What can hang from each mark:
sebop: nikebez
befi: kunos
zere: takik
takik: kunos zere zona
nikebez: rodin sebop
kunos: befi rodin takik
rodin: nikebez

Each row was made from one small tree. The marks that hang from a mark follow it in brackets, in alphabetical order. Every link used is in the known rows. Write each row's tree.
Known rows:
kunos(befi rodin(nikebez) takik(zere zona)): [ -6  -1  -4   5  37  -5  -3   8   1   7  -1   0   4   0   5   2   0   6
   3 -11   2  -4   1  -9 -11 -13 -10   6  -3   2  15  -3  -1  -5   6   2
  -4   2   4   5   0  10   6  -8   2  -5   4  -2   5  -8  11   2  -6   0
  -1   6  -6  15  -2   2  -5  -1  -3   1   1  -3]
kunos(rodin(nikebez) takik): [ -5   7   8  -3  54  -1  -4   8   1  -3   1  -2   0   1  -2   0   0   5
   6  12   2   3   2 -11   4  -6 -10   0   0   2   9  -2   1  -1   4   5
 -19  -6   4   9  -6  -5  -8   7   7   0   3  -2   4 -13  -3  -2  -5   2
  -2  -5   9   5   0  -5   6   2  -4   2   0   1]
takik(kunos(rodin) zona): [  5  -3   0  -4 -34   0   3 -16  -4  -1   2   4  -3  -1   7   3   2  -7
  -4   1   0  -4  -1  -7   3   2   2   1   2  -2  -2   6   5   1  -5  -1
  16  -2  -5  -3   5   0  12   0   0   1   6  -5  -5  -1  11  -2   8   0
   5   0  -5 -13   3   3  -4  -1   0  -1  -3   7]
befi(kunos(rodin takik(zere))): [  3  -4  -1   5  -2   0   2   4   0  -6  -1  -4   2   0 -12  -3   0   0
   1   3   1   5   1  10  -1  11   5  -4   4   2  13   1  -1   1 -19   3
 -13  -1  -4   1  -5   4  -1  11  -6  -6   6   4   1   6   9  -9  -6  -1
   4   6  -6  -7   1  -4   4   2   8  -7  -4   1]
befi(kunos(takik)): [  0   0   5  -4  -9   6   5   4  -1  -5   0  -3   0   0 -13  -3  -1   0
  -1   7  -1   8  -1   8   9  19   8  -4  -1   4 -10   2  -1   4  -5  -1
 -10  -2  -5  -4  -1  -7 -10   9   1  -2  -7   8  -1   9 -14  -2   0  -1
  -2  -2   4  -8   7  -2   6   0   5  -2   0  -3]
takik(kunos(befi rodin)): [ -3  -1   1  -3  -9 -10  -1   7  -2  -1  -4  -1  -4  -1   2   3  -2  -2
   0  -8   5  -3   2   1   0  13   2   5   1  -4   6  -3   4   7   0   0
   7  -2  -2  -2   5   8 -14   3   5  -3   3   8   3   9   9   2  -2  -1
  -3  -3   7 -10   3  -6   1   3   2  -4   8   0]
rodin(nikebez): [ -3  11  10  -2   0   8   6   1   0   0   0   2  -3   2   7  -2   4   4
  -2   7  -2   2   5   9   5 -11  -2  -3   2  -3 -40   5   0  -2  16  -2
   8  -6   1   0   3  -9  -7   6   2   6 -10  -2  -2   2 -20   6   0   4
  -1  -8   3   8   3  -6   7  -2  -4   8   1   0]
kunos(befi): [ -4   2   8  -2 -24  -4   5   9  -3   6  -2   3  -4  -1   0   1  -1   4
  -1  -6   3   2   3  17   3  13   2   5  -2  -2 -27  -2   1   1   9  -7
  11  -4  -1  -8  12   2 -30   1   8   2 -12   7  -1   7 -21   5  -5   3
 -11  -3  11  -5   5  -8   3  -1  -6  -6   5  -3]
befi(kunos(rodin(nikebez) takik(zere zona))): [  1   0  -5   3  25   4   3  -3   1  -5  -2  -4   4   0   1  -2   3   2
  -2  -2  -5   0  -1  -7  -5 -13   0  -1   0   5   6   4  -2  -3  -1   2
  -4   3  -1   5 -10   3  27   2 -10  -8  10  -3   2   4  18  -1   3  -1
  10   4 -14  12  -2   8  -2   0   8   2  -6   3]
zere(takik(kunos zona)): [  7   0   1  -5 -46   2   1 -13   0  -2   5   3   0   1  -3  -1   0  -9
  -6  -3  -4  -2  -4  -2   8  15  12   5  -3   0 -11   3   0   1  -4  -2
  -1   2  -4  -5   5  -8  10  -8   1   7  -9   0  -6   1 -15  -2  12  -4
   1   2  -6  -8   8   4  -2   0  -2   7  -1  -2]
takik(kunos(befi rodin(nikebez(sebop))) zere zona): [  2  -2 -13   6  -2   2  -5  -4   4   2  -5   0   1  -1  13   1  -1  -1
   0  -8  -3 -10   1  -7 -14 -24   1  -4   4  -6   7   0  -2   0   9   2
  21   8   5  -2  -2   5  23  -8 -11   1   7  -5   4   8  19  11   4  -2
   6  -5  -4  13 -14   7  -6   0   8   7   8  -1]
sebop(nikebez): [  2   9  10  -2 -10   7   5  -1   1  -5  -1   1  -3   1  -1  -2   5  -2
  -4   4  -1  -2   4  13   5  -5  -1 -13   3  -1 -34   2  -2  -1  14  -1
  11  -3   1   3   8  -7  -8  11   0  10  -9   2  -2   0 -22   5  -2   4
  -5  -6   8  12   2  -3   6  -2  -6  -4   3   0]
takik(kunos zere zona): [  9  -1  -4   6 -78   5   7  -9   0   3   4   4   2  -1   7  -1   5  -8
 -12  -9  -4  -8   3  16  -3   1  10  -9   2  -3 -24  13  -1  -3 -10  -4
  23   1  -9  -5   9  -2  28  -2  -7   5  -3  -6  -6   9  -1  -2   8  -1
   6   6 -21  -4   5   0  -4  -4   7   2   1  -2]
befi(kunos(takik(zere))): [  5  -2   0   6 -24   7   5   6   2  -4   1  -3   3   0 -12  -5   0  -1
  -4   0  -3   5   2  21   1  16  10  -6   1   3 -11   5  -3   1 -14  -1
  -9   1  -7  -6   0  -2   1   7  -7  -3  -7   6  -1  12  -8  -5  -3  -2
   2   5  -9  -4   5  -5   5   0  10  -3  -2  -5]
zere(takik): [  2   3  11  -4 -20   1   0  -2   0  -1   5   4  -2   2 -11  -2  -2  -1
   0   6  -1   7  -2  13  12  16   6   5  -1  -2 -22  -2  -1   0  -1  -2
 -13  -4   0  -3   7 -10 -22  -1   7   8 -16   5  -4  -4 -31  -4   0   0
  -6   0   8  -9   6  -6   6   2  -9   3  -3  -2]
nikebez(rodin sebop): [  3   6  -4   2 -27   8   0 -13   1  -2   0   4  -4   1   4  -1  -2  -2
   6  36   0   3  -2  26  10 -13  -2 -16   3  -4 -17  -5  -3   1   9  -6
  16   0   5 -10  -2 -15 -35   4  -7  14  -2  -8  -4   2 -14   1  -1   3
  -5 -15  21 -24  -8  -3   4  -6  -2   1  -3   6]

Which tree is each row?
[ -1   1  -1   6  24   2  -2  -2   1   2   4   1   3   1   4   0   3   3
   0   1  -1  -3   2  -8  -5 -17  -9   0   0   2   4   3  -1  -7  -4   3
  -6  -1   1   9  -5   0  22  -3  -2  -2   6  -9   1 -13   8  -4  -1   1
   4   5 -11  11  -2   2  -3  -2  -2   4  -6   1] => kunos(rodin(nikebez) takik(zere zona))
[ -1  -3   3  -5  17   0   1   4  -2  -8  -1  -5  -1   0 -13  -1  -2   1
   3  10   2   9  -2   0   9  15   2  -1   0   4  12  -2   2   5  -9   2
 -15  -3  -3   2  -6  -2 -14  10   1  -6   4   6   1   3   5  -5  -3  -1
   0  -1   6 -12   3  -2   5   3   4  -7  -3   3] => befi(kunos(rodin takik))
[  5  -7  -6   3 -10   1   4  -3  -3  -1   2  -3   3  -1  -6  -1   1  -2
  -2   1  -1   2  -2   2  -3   4   4  -2   0   4  10   3  -1  -1 -14   0
  -2   2  -4  -2  -4   3  15   2  -8  -6   7  -2  -1   1  14  -7   1  -1
   7   9 -13  -6   1   4  -3  -1   6  -8  -8   4] => befi(kunos(rodin takik(zere zona)))
[ -5  -1   1  -4  -8  -4   1   5  -4   9   4   3   1  -1  -1   3  -2   2
   0  -9   2   0  -4  -3   2  13  -1   7  -8   3   3  -3   0   0   5  -6
   1   0  -1  -5  10   3 -17  -8  11   1 -10   3   0  -6 -17   0  -1   0
 -11   3   4  -3   5   2  -5  -3  -9  -5   0  -5] => kunos(befi takik(zona))
[ -2   5   7  -5  24   4   6  -3   0 -10  -7  -4  -5   1   2  -1   4   3
   0   6  -3   6   2  -1   5 -13   1   1   3  -2 -16   2   2   2  12   1
   5  -4   1   2 -10  -1   0  11  -4  -5   6   2   1  12   8   7   0   2
   6  -8   3   6  -1   2   7   3   5   1  -1   8] => befi(kunos(rodin(nikebez)))
[ -3  -6  -4   5  -1  -9  -2   7  -3   9   3   2   3  -2  -1   3  -2   3
   2  -8   5  -3  -1  -2  -6   7  -6   6  -2   1  21  -4   0  -2 -10  -1
  -2   1   1   1   6  12  -2  -9   5  -4   2   0   1 -10   7  -6  -6   0
  -4  11  -4  -4   0  -1  -7  -1  -5  -9  -3  -1] => kunos(befi rodin takik(zere zona))
[  1   3   1  -7  15   1  -4 -12   2  -6   1   0  -1   2   4   1   0  -5
   0  -3  -5  -4  -2 -18   4  -4   0   8   0  -1  10   2   1   1   7   3
  -8   1   2   8  -6  -5  19  -8   0   2   5  -3  -1  -4   7   1   8  -2
   8  -2  -5   6   1   8  -1   2  -2  12   0   2] => zere(takik(kunos(rodin(nikebez)) zona))
[  0   0  -6   6   1  -4   0   0   1   2  -5   0   0  -1  16   2   3  -1
  -5 -20  -3 -11   4  -4 -12 -15   0   3   1  -4   4   4   1  -1   7   0
  17   3   0   3  -1  12  27  -7  -5  -4   9  -2   3   9  22   8   3  -1
   6   3 -13  15  -2   4  -6   0   6   4   7   0] => takik(kunos(befi rodin(nikebez)) zere zona)
[  4  -3  -2   6 -36   5   4  -3  -1   7   7   4   4  -1  -3  -1   2  -1
  -5   0   0  -2   0  13  -2   5  -1  -6  -2   2 -12   5  -3  -6 -12  -4
   1   0  -5  -3   8  -5   7  -3   1   4  -8  -6  -4  -8 -14  -7   1   0
   0   8 -13  -5   5  -2  -3  -5  -2  -1  -5  -4] => kunos(takik(zere zona))
[  8  -2  -1   7 -35  -1   2   0   1  -3   0   0  -1   0   0  -1   2  -6
  -5  -1   0  -5   5  17  -3   5   4  -6   8  -5  -1   6   1   0 -15   3
   7  -3  -6   1   3   2  10   8  -7   1   5  -1  -1   8  11  -6   0   0
   5   4  -9  -9   2  -8   3   1   8  -1   2   2] => takik(kunos(rodin) zere)
[  3  -4  -2   6 -11  -1   0  -4  -2   4   7   2   3  -1  -2   1   1   0
   0   4   3  -1  -1   3  -3  -1  -6  -5   0   3  10   2   0  -6 -17   2
  -3  -2  -2   5   3   2   4  -3   0   0   4  -7  -1 -15   4 -11  -1   1
   1   9 -10  -7   0  -2  -4  -3  -4  -5  -8   3] => kunos(rodin takik(zere zona))
[ -9   0   1  -4  52  -7  -3   6  -2   5  -1   1   0   0   6   4  -1   6
   6  -4   2   1  -1 -22  -3  -7 -12  10  -6   4  17  -6   2   0  15   1
  -5   0   5   5  -2   7  -4  -8   9  -4   4  -2   4 -12   6   5  -3   1
  -5  -1   7  11  -1   4  -4   0  -8   0   1   0] => kunos(befi rodin(nikebez) takik(zona))
[ -4   3   3  -4  38   0  -2  -3  -1   1   3   1   1   1   5   2   2   3
   3   8   1   2  -2 -21   2 -12 -13   3  -3   4   9   0   1  -3   7   3
  -7  -3   4   9  -4  -3   5  -1   6  -1   5  -7   0 -17   3   0   2   2
   1  -2   0   6   0   4  -2  -2  -7   4  -4   3] => kunos(rodin(nikebez) takik(zona))
[ -1  -2   2  -4   4 -12  -7   7   1  -4  -3  -2  -3   1 -10   1  -5  -4
   3 -10   2   1  -1  -6   4  26   4  10   0  -5  23  -9   3   6  -6   1
 -16   0   2   1   0   6 -15  -5   7   0  -1  11   2   4   1  -1  -3  -4
  -6   1  11  -7   4  -3   2   7  -2   1   6  -2] => zere(takik(kunos(befi rodin)))
[  1  -3  -2  -5 -33  -5  -2  -1  -1   3   1   3  -1   0  -3   2  -3  -6
  -4 -19  -3  -3  -4  -4   3  23   9  12  -6  -1   2  -1   0   5   1  -5
   0   4   0  -7   8   3  -3 -14   5   3 -10   7  -2   7 -12   3   6  -4
  -4   2  -1  -4   7   5  -4   1  -4   5   4  -6] => zere(takik(kunos(befi) zona))
[ -3   0  -9   6  33   0  -8   4   3   6  -1   0   4  -1   3   0  -4   5
   7   1   1  -2  -1 -13 -12 -22  -7  -2  -1   0  18  -8  -4  -3   4   4
   0   7   8   1  -5   4   5  -9  -3  -1   3  -4   5 -10   8   4  -4   0
   0  -1   3  15 -15   5  -5  -1  -1   3   2  -3] => kunos(befi rodin(nikebez(sebop)) takik(zere zona))
[  2  -2  -1  -6 -20   5   6  -6  -4  -1   1  -1   1  -1  -5  -1   1  -3
  -3   3  -3   5  -4  -1   7  12   8  -4  -5   6  -9   5   0   2  -1  -5
   2   0  -6  -8   1  -6   3   4   0  -1  -5   2  -3   6 -10  -1   6  -1
   1   0  -5  -7   7   6  -1  -2   2  -4  -6  -1] => befi(kunos(takik(zona)))
[ -2   4  -5  -3  19   0  -6   5   4  -3  -9  -1  -4   0   7   1  -4   1
   5   3   0  -2   2  -8  -5 -10   1  -2   3  -7   5  -6   1   6  15   3
   9   3   6  -2  -4   2  -4   2  -4   1   4   4   5  10  10  12   0   0
   0 -14  16   9 -11   0   3   4   6   7  12  -3] => takik(kunos(befi rodin(nikebez(sebop))))
[ -8  -2   5  -2  32 -10  -5  14  -2   4  -1   0  -1  -1  -8   3  -5   6
   7   0   8   4   0  -4   3  18  -6   8  -2   2  22  -9   3   3  -5   1
 -15  -4   2   1   4   6 -32   3  12  -3   0   6   4  -8  -4  -5 -11   1
 -10   2  16  -9   2  -8   2   3  -8  -9   2  -2] => kunos(befi rodin takik)
[ -6   5   1  -2  35  -1  -4   5   3   1  -7   1  -5   0   5   1  -4   8
   9   9   3   4   0  -7  -2 -22  -5   4   3  -5  -6 -10   1   1  19   2
   7   0   9  -2  -3   1 -20   1   1   2  -1   0   4   1  -2  12  -5   3
  -5 -14  22   9 -14  -2   4   2  -4   2   5   2] => kunos(befi rodin(nikebez(sebop)))
[  4  -2 -11   3  23  10  -2  -8   4  -4  -2  -4   4   0  -1  -3  -1   0
   3  12  -5   2  -2 -10  -6 -22   2 -10   2   2  11   1  -4  -2  -2   5
   0   8   2   0 -13  -5  22   0 -15  -3   8  -5   2   1  15   3   3  -1
  11  -4  -6  11 -14  11  -1   0  11   5  -5   2] => befi(kunos(rodin(nikebez(sebop)) takik(zere zona)))
